Every row comes from one small tree of marks. The marks that hang from a mark follow it in brackets, in alphabetical order. Every link used is in the known rows. Which tree was each row made from?
In the rows, 100 means zero.
Known rows
dibi[bokovu gizub gofuze nikur]: [86,85,95,106,82,95,97,95,90,97,117,102,104,94,102,90,102,91,97,119,90,99,118,93,131,102,113,93,104,72,91,93,92,100,102]
bokovu[dibi[gizub gofuze[mivug] nikur]]: [91,85,96,98,101,88,97,110,85,99,110,111,116,92,97,96,98,94,90,108,92,101,108,97,125,105,111,89,108,122,90,90,97,94,96]
tavur[dapozi[dibi[gofuze]]]: [99,102,97,97,103,102,93,98,85,102,107,108,105,100,107,94,94,93,95,125,98,101,111,97,117,118,108,89,104,121,109,88,102,105,99]
gofuze[dibi[gizub]]: [85,98,95,101,94,103,87,102,86,103,106,109,93,101,97,92,103,103,92,107,99,103,95,92,98,114,110,94,108,110,97,95,106,97,92]
gofuze[dibi[gizub] mivug]: [85,101,96,100,96,95,94,111,76,102,111,115,92,97,93,93,100,99,88,109,99,103,93,94,96,116,110,95,111,123,96,94,108,96,87]
dapozi[dibi[deni]]: [99,104,95,98,99,95,95,112,97,102,101,111,100,108,111,97,99,91,97,109,101,102,94,96,89,116,111,85,104,108,93,98,102,99,92]
deni[dibi[dapozi] vabon]: [93,109,98,99,95,102,106,74,90,105,98,93,102,105,98,96,96,88,96,103,96,105,90,95,103,126,112,90,104,127,105,90,103,96,95]
deni[dibi vabon]: [95,111,98,102,94,106,106,83,89,102,107,94,105,107,99,94,95,92,96,98,97,104,84,99,97,124,110,95,108,129,99,93,106,98,95]
gime[popup]: [94,111,93,105,102,108,112,94,96,100,100,105,106,104,102,94,92,97,95,107,105,102,100,106,97,112,107,106,106,119,94,94,106,102,93]
gofuze[dibi]: [96,104,99,99,97,98,94,96,90,104,103,109,97,103,101,94,100,100,94,106,102,103,95,101,90,115,108,92,107,117,93,96,108,100,93]
dapozi[dibi tavur]: [93,104,95,90,100,106,97,99,92,105,102,111,102,103,105,100,94,93,97,109,104,103,99,98,111,110,109,94,108,113,106,97,96,93,90]
popup[bokovu[dibi[gizub nikur]] gime]: [81,81,95,99,95,111,98,101,105,106,110,104,108,96,96,103,108,98,94,129,98,102,105,85,107,95,112,64,105,88,103,98,97,97,98]
deni[dibi[dapozi gofuze[mivug]] vabon]: [96,111,98,99,98,92,111,85,78,103,105,100,108,102,95,94,91,82,92,107,93,103,98,103,110,124,114,93,105,138,100,86,102,93,98]
tavur[dapozi[dibi[deni[vabon] gizub]]]: [89,96,90,100,96,108,91,105,93,102,112,110,96,106,108,92,99,87,96,121,92,104,92,80,98,127,112,87,104,123,113,94,102,103,93]
nikur[dibi[bokovu[popup] deni gofuze]]: [97,99,100,102,83,94,108,106,94,98,113,108,104,103,104,91,96,83,99,131,95,99,111,103,82,108,111,81,101,117,85,98,102,105,101]
bokovu[dibi[gofuze] popup]: [101,102,99,101,100,101,105,98,94,101,108,103,122,101,99,94,94,91,95,112,101,101,116,107,100,102,108,91,106,151,86,95,103,101,100]
dibi[dapozi gizub]: [86,97,92,101,95,101,90,93,93,102,99,101,100,99,99,94,101,99,92,109,99,103,105,87,116,112,111,96,103,93,106,94,99,98,93]
gime[popup[bokovu[dibi]]]: [88,104,94,103,107,111,120,96,92,105,99,107,116,101,100,95,95,95,94,129,101,102,101,104,82,108,108,85,106,109,95,93,107,104,94]
deni[dibi[gizub gofuze[mivug]] vabon]: [86,108,94,103,95,101,103,99,73,100,119,100,106,102,93,91,93,87,91,101,90,102,92,98,115,121,113,102,110,134,97,87,102,93,97]
dapozi[dibi[gizub gofuze]]: [88,100,93,101,96,103,87,104,83,101,111,109,102,101,104,95,97,96,94,111,97,100,107,94,122,109,112,95,107,106,97,89,97,93,99]
dibi[gizub]: [87,100,92,103,95,104,90,102,90,99,108,102,103,101,100,93,100,103,92,103,100,102,99,92,111,109,109,100,107,97,99,96,103,100,93]
mivug[gofuze]: [99,109,96,100,104,100,92,99,89,101,106,102,113,103,100,93,95,100,94,103,102,100,103,106,111,102,108,96,105,115,93,86,106,105,99]
bokovu[dibi[dapozi deni gofuze[mivug]]]: [102,99,96,93,105,85,99,114,88,104,97,113,122,100,102,94,94,85,93,109,96,101,106,102,97,116,114,81,102,129,91,93,99,96,96]
popup[bokovu[dibi[deni]] gime]: [94,98,95,95,99,109,101,113,109,107,107,106,115,107,102,100,104,93,97,125,103,101,96,95,71,103,112,60,102,99,97,102,103,101,97]
popup[bokovu[dibi[gofuze]] gime]: [93,99,97,96,101,112,101,99,99,108,112,104,122,102,98,99,99,96,96,126,102,99,109,101,93,97,111,68,104,104,97,95,101,99,105]
tavur[dapozi[dibi]]: [97,101,96,97,102,105,95,97,90,103,104,108,99,100,106,97,96,96,95,124,101,103,101,91,107,121,106,86,105,121,113,92,105,106,92]
tavur[dapozi[dibi[gofuze nikur]]]: [99,90,98,98,100,93,95,95,92,100,104,109,102,96,109,99,98,90,96,128,95,101,116,96,130,112,108,86,103,113,107,89,97,105,100]
gofuze[dibi[bokovu dapozi]]: [90,97,100,99,85,95,99,83,87,107,100,106,94,97,99,91,103,91,97,122,97,102,106,95,90,119,112,78,103,97,99,93,104,100,93]
popup[bokovu[dibi[gofuze nikur]] gime]: [94,87,99,97,99,102,104,96,105,106,109,105,118,98,100,103,103,93,96,128,99,99,114,101,108,92,112,66,103,93,95,96,96,98,105]
nikur[dibi[bokovu dapozi[tavur]]]: [87,94,98,87,87,102,102,84,92,107,97,108,100,96,99,97,97,90,98,127,97,102,102,92,102,115,110,79,103,91,111,96,94,97,91]
dibi[bokovu dapozi[tavur] gizub]: [79,93,90,94,84,108,96,91,92,104,106,102,101,95,96,90,100,91,96,122,96,101,111,85,122,111,113,92,104,80,112,96,90,95,91]
dapozi[dibi[bokovu gizub nikur]]: [82,83,96,103,82,97,98,96,91,100,112,107,91,94,104,97,105,91,97,124,93,101,107,84,121,109,112,80,106,81,98,92,94,96,93]
gono[mivug[gofuze[dibi]]]: [98,105,100,98,101,93,94,99,87,99,103,112,103,99,97,90,97,96,89,103,100,99,94,106,102,112,110,87,107,133,92,83,110,103,102]
popup[bokovu[dibi] gime]: [91,99,97,96,100,113,103,98,102,108,108,103,115,102,98,101,102,100,95,125,105,101,99,96,83,100,109,64,105,101,102,99,104,100,97]
dapozi[dibi[bokovu gizub] tavur]: [79,95,91,93,85,112,95,101,86,105,113,108,97,97,101,93,100,90,97,123,97,101,103,87,117,111,112,87,108,92,108,95,91,92,89]
gofuze[mivug[gono]]: [101,110,103,110,102,97,93,106,86,101,109,110,106,93,94,95,93,97,95,108,99,102,92,102,108,104,108,86,108,115,96,96,108,103,87]
dapozi[tavur]: [94,105,94,93,99,105,99,98,97,102,103,105,110,103,102,95,94,97,96,103,104,102,101,101,111,108,107,101,107,105,103,99,98,98,91]
bokovu[popup]: [98,107,98,105,95,99,110,96,96,98,108,101,106,103,100,95,96,94,94,114,105,102,108,103,97,104,106,98,106,130,93,100,107,104,93]
tavur[dapozi]: [98,102,96,99,101,104,95,95,92,100,106,102,106,99,103,92,96,101,94,118,102,102,103,95,106,118,104,94,104,113,110,95,108,112,93]
gofuze[dibi[dapozi nikur] mivug[gono]]: [97,94,108,107,99,84,92,95,89,105,95,116,90,87,93,101,101,89,95,118,93,105,100,96,116,107,113,72,104,113,99,93,103,99,87]

Write each row's tree
[94,105,106,110,90,97,95,101,77,105,114,114,94,88,91,90,98,91,97,122,93,101,92,99,92,110,111,71,109,112,93,94,109,103,86] : gofuze[dibi[bokovu] mivug[gono]]
[82,95,89,93,84,108,93,115,91,104,112,111,97,102,106,92,101,85,99,121,95,101,100,85,106,114,114,84,105,86,103,99,89,94,90] : dapozi[dibi[bokovu deni gizub] tavur]
[97,87,102,100,96,90,111,85,104,103,93,103,111,96,98,102,102,88,95,121,99,104,118,96,108,103,109,78,101,138,96,96,98,99,94] : bokovu[dibi[dapozi nikur] popup]
[93,103,100,105,84,102,114,93,90,101,114,105,97,100,103,96,98,86,97,132,101,101,111,97,94,108,109,80,106,123,94,96,103,100,92] : dapozi[dibi[bokovu[popup]]]
[95,94,102,100,98,81,104,103,87,101,104,116,94,95,98,99,100,93,91,110,99,103,99,102,101,112,108,88,108,120,91,96,106,98,88] : gofuze[dibi[nikur] mivug]
[92,96,101,95,90,86,106,93,77,103,105,112,104,92,97,94,93,87,93,129,94,99,108,100,102,116,112,78,104,104,98,89,101,98,96] : nikur[dibi[bokovu dapozi gofuze[mivug]]]
[90,96,97,93,100,109,103,90,103,111,99,102,114,100,96,103,103,95,95,132,104,102,105,92,89,103,112,60,102,100,108,97,101,98,97] : popup[bokovu[dibi[dapozi]] gime]
[85,99,90,92,97,109,87,107,86,103,109,111,104,101,103,95,95,92,95,112,98,101,108,94,133,106,112,100,108,106,105,92,89,89,96] : dapozi[dibi[gizub gofuze] tavur]
[95,90,102,105,79,87,112,102,100,100,110,110,91,100,104,93,106,81,100,129,95,102,112,98,83,108,111,77,102,113,83,103,102,104,94] : gofuze[dibi[bokovu[popup] deni nikur]]
[90,92,101,100,82,93,110,79,92,102,97,92,96,95,98,96,104,87,98,122,92,102,105,93,120,117,112,76,101,88,101,92,95,99,95] : deni[dibi[bokovu dapozi nikur]]
[81,95,91,93,85,110,93,102,81,104,116,109,103,97,102,91,97,86,97,123,94,99,112,92,130,108,114,91,107,90,103,91,88,90,97] : dapozi[dibi[bokovu gizub gofuze] tavur]
[92,95,101,102,82,95,109,87,91,100,106,93,98,97,99,95,102,90,98,117,94,101,99,97,114,115,109,80,105,90,95,94,99,101,95] : deni[dibi[bokovu nikur]]
[97,91,99,110,78,90,121,91,107,96,118,102,103,104,107,93,101,75,100,123,92,101,110,97,88,107,113,86,102,114,87,103,99,105,97] : dibi[bokovu[popup] deni[vabon] nikur]
[93,96,98,98,85,90,97,98,92,106,98,109,93,102,104,89,105,86,99,122,95,101,103,93,80,122,115,74,100,95,94,97,102,101,93] : gofuze[dibi[bokovu dapozi deni]]
[88,98,92,100,93,98,84,116,92,102,105,111,93,106,101,90,105,97,94,105,97,103,92,91,87,118,112,91,105,106,92,99,105,99,92] : gofuze[dibi[deni gizub]]
[100,111,105,107,104,105,77,100,85,107,104,110,101,97,94,93,99,98,98,108,95,102,95,104,108,99,111,78,106,126,93,84,110,105,97] : mivug[gofuze[dibi] gono]
[88,91,103,110,96,93,85,109,84,102,108,116,88,88,90,97,102,95,94,115,91,105,93,91,119,104,112,79,109,113,95,94,104,98,87] : gofuze[dibi[gizub nikur] mivug[gono]]
[102,90,96,96,100,89,93,110,98,99,103,112,102,101,113,97,99,84,98,127,93,101,113,94,119,115,111,82,100,107,102,93,95,106,100] : tavur[dapozi[dibi[deni gofuze nikur]]]
[100,107,97,97,102,94,86,114,90,105,103,111,103,108,103,91,100,94,96,104,98,101,96,104,88,110,112,85,103,124,87,89,108,105,99] : mivug[gofuze[dibi[deni]]]
[93,103,100,104,80,111,113,91,105,102,120,98,104,101,94,96,101,91,98,125,106,99,113,99,89,100,109,77,104,123,97,102,103,102,97] : dibi[bokovu[popup[gime]]]
[96,104,93,89,100,101,94,114,99,104,100,114,103,108,110,98,96,87,99,109,102,102,96,96,100,113,111,90,105,108,101,100,94,95,90] : dapozi[dibi[deni] tavur]
[96,104,100,104,81,110,111,92,101,102,123,99,109,101,96,93,98,87,99,127,103,97,122,104,101,96,111,81,104,122,92,98,100,100,104] : dibi[bokovu[popup[gime]] gofuze]
[93,85,99,100,88,97,103,90,92,101,109,106,94,92,107,97,101,88,98,139,94,101,111,88,117,116,108,73,103,96,110,92,98,108,93] : tavur[dapozi[dibi[bokovu nikur]]]
[90,93,96,104,106,100,120,95,95,102,100,108,119,97,103,97,95,88,95,133,95,101,116,107,107,100,110,87,104,101,88,90,99,102,103] : gime[popup[bokovu[dibi[gofuze nikur]]]]
[84,91,94,98,83,100,92,111,92,101,110,109,95,102,103,91,102,95,97,121,93,101,90,86,85,118,112,80,104,83,96,98,102,102,93] : nikur[dibi[bokovu deni gizub]]
[90,100,103,100,79,107,109,83,101,110,108,104,91,99,91,97,106,86,98,133,104,101,115,95,83,107,113,65,101,130,101,99,103,97,96] : gofuze[dibi[bokovu[popup[gime]] dapozi]]
[93,100,93,91,88,103,100,109,95,104,108,112,101,104,109,94,98,82,101,121,98,100,99,94,97,114,112,82,104,93,100,100,92,96,90] : dapozi[dibi[bokovu deni] tavur]
[103,111,102,110,103,95,90,107,83,99,112,110,112,93,96,93,91,92,95,108,96,100,102,107,119,101,110,90,107,115,92,92,105,102,94] : dibi[gofuze[mivug[gono]]]
[82,98,97,103,77,117,105,98,97,105,122,104,91,100,94,99,104,89,97,133,102,100,111,87,98,102,112,71,106,123,102,98,98,94,95] : dapozi[dibi[bokovu[popup[gime]] gizub]]
[102,102,104,103,108,93,89,100,84,107,99,111,120,89,92,96,93,88,95,114,93,101,105,102,118,105,113,73,104,131,96,87,101,97,94] : bokovu[dibi[dapozi gofuze[mivug[gono]]]]
[85,97,89,92,96,105,88,96,91,103,100,105,109,99,98,92,96,92,94,111,97,101,116,94,137,106,114,103,103,96,108,93,89,92,98] : dibi[dapozi[tavur] gizub gofuze]
[92,86,97,93,86,92,104,83,97,102,102,103,109,93,103,95,98,82,100,125,93,100,126,99,139,102,114,89,101,76,103,94,84,95,100] : dibi[bokovu dapozi[tavur] gofuze nikur]
[99,93,99,100,97,88,97,96,93,100,104,110,103,99,109,102,97,91,96,112,97,101,112,102,126,104,111,89,105,105,92,91,95,96,100] : dapozi[dibi[gofuze nikur]]
[79,94,97,105,78,101,104,88,86,104,108,105,87,95,92,90,105,88,95,135,95,103,116,88,98,112,113,81,103,117,98,95,103,98,93] : gofuze[dibi[bokovu[popup] dapozi gizub]]
[98,104,97,102,95,97,96,98,97,104,107,112,99,110,107,93,100,88,97,100,97,104,87,98,74,122,113,90,106,125,91,99,107,100,94] : gofuze[dibi[deni[vabon]]]
[92,84,95,102,94,94,102,114,105,98,104,106,108,101,101,97,106,89,95,115,95,104,108,90,102,102,111,82,103,131,87,102,98,101,94] : bokovu[dibi[deni gizub nikur] popup]
[89,102,92,102,98,94,94,112,79,97,116,109,109,98,96,91,94,97,89,107,97,100,107,100,117,108,111,104,109,110,94,92,102,97,96] : dibi[gizub gofuze[mivug]]
[92,93,100,112,98,91,87,110,85,97,113,111,104,87,93,95,97,92,94,112,89,101,107,96,141,95,113,90,107,99,94,91,97,99,95] : dibi[gizub gofuze[mivug[gono]] nikur]
[90,104,93,103,107,110,117,97,87,104,103,107,122,101,101,93,91,91,95,129,98,100,110,109,92,105,110,89,105,111,90,89,104,103,102] : gime[popup[bokovu[dibi[gofuze]]]]
[92,96,90,97,99,103,82,119,89,100,109,110,100,103,108,91,98,90,96,125,92,101,107,87,115,120,112,88,102,111,107,91,98,104,99] : tavur[dapozi[dibi[deni gizub gofuze]]]
[98,102,101,97,97,112,107,96,109,107,108,102,115,103,93,101,100,96,96,112,109,102,105,100,87,99,107,75,105,159,96,101,105,98,96] : bokovu[dibi popup[gime]]
[101,96,96,94,102,94,93,103,102,106,90,106,116,104,105,96,100,91,96,107,99,103,99,94,89,117,112,77,100,116,95,96,101,99,94] : bokovu[dibi[dapozi deni]]
[104,89,98,96,104,79,101,119,94,99,104,115,121,99,105,96,97,86,94,107,94,100,105,104,105,108,112,83,104,123,83,95,97,99,97] : bokovu[dibi[deni gofuze[mivug] nikur]]
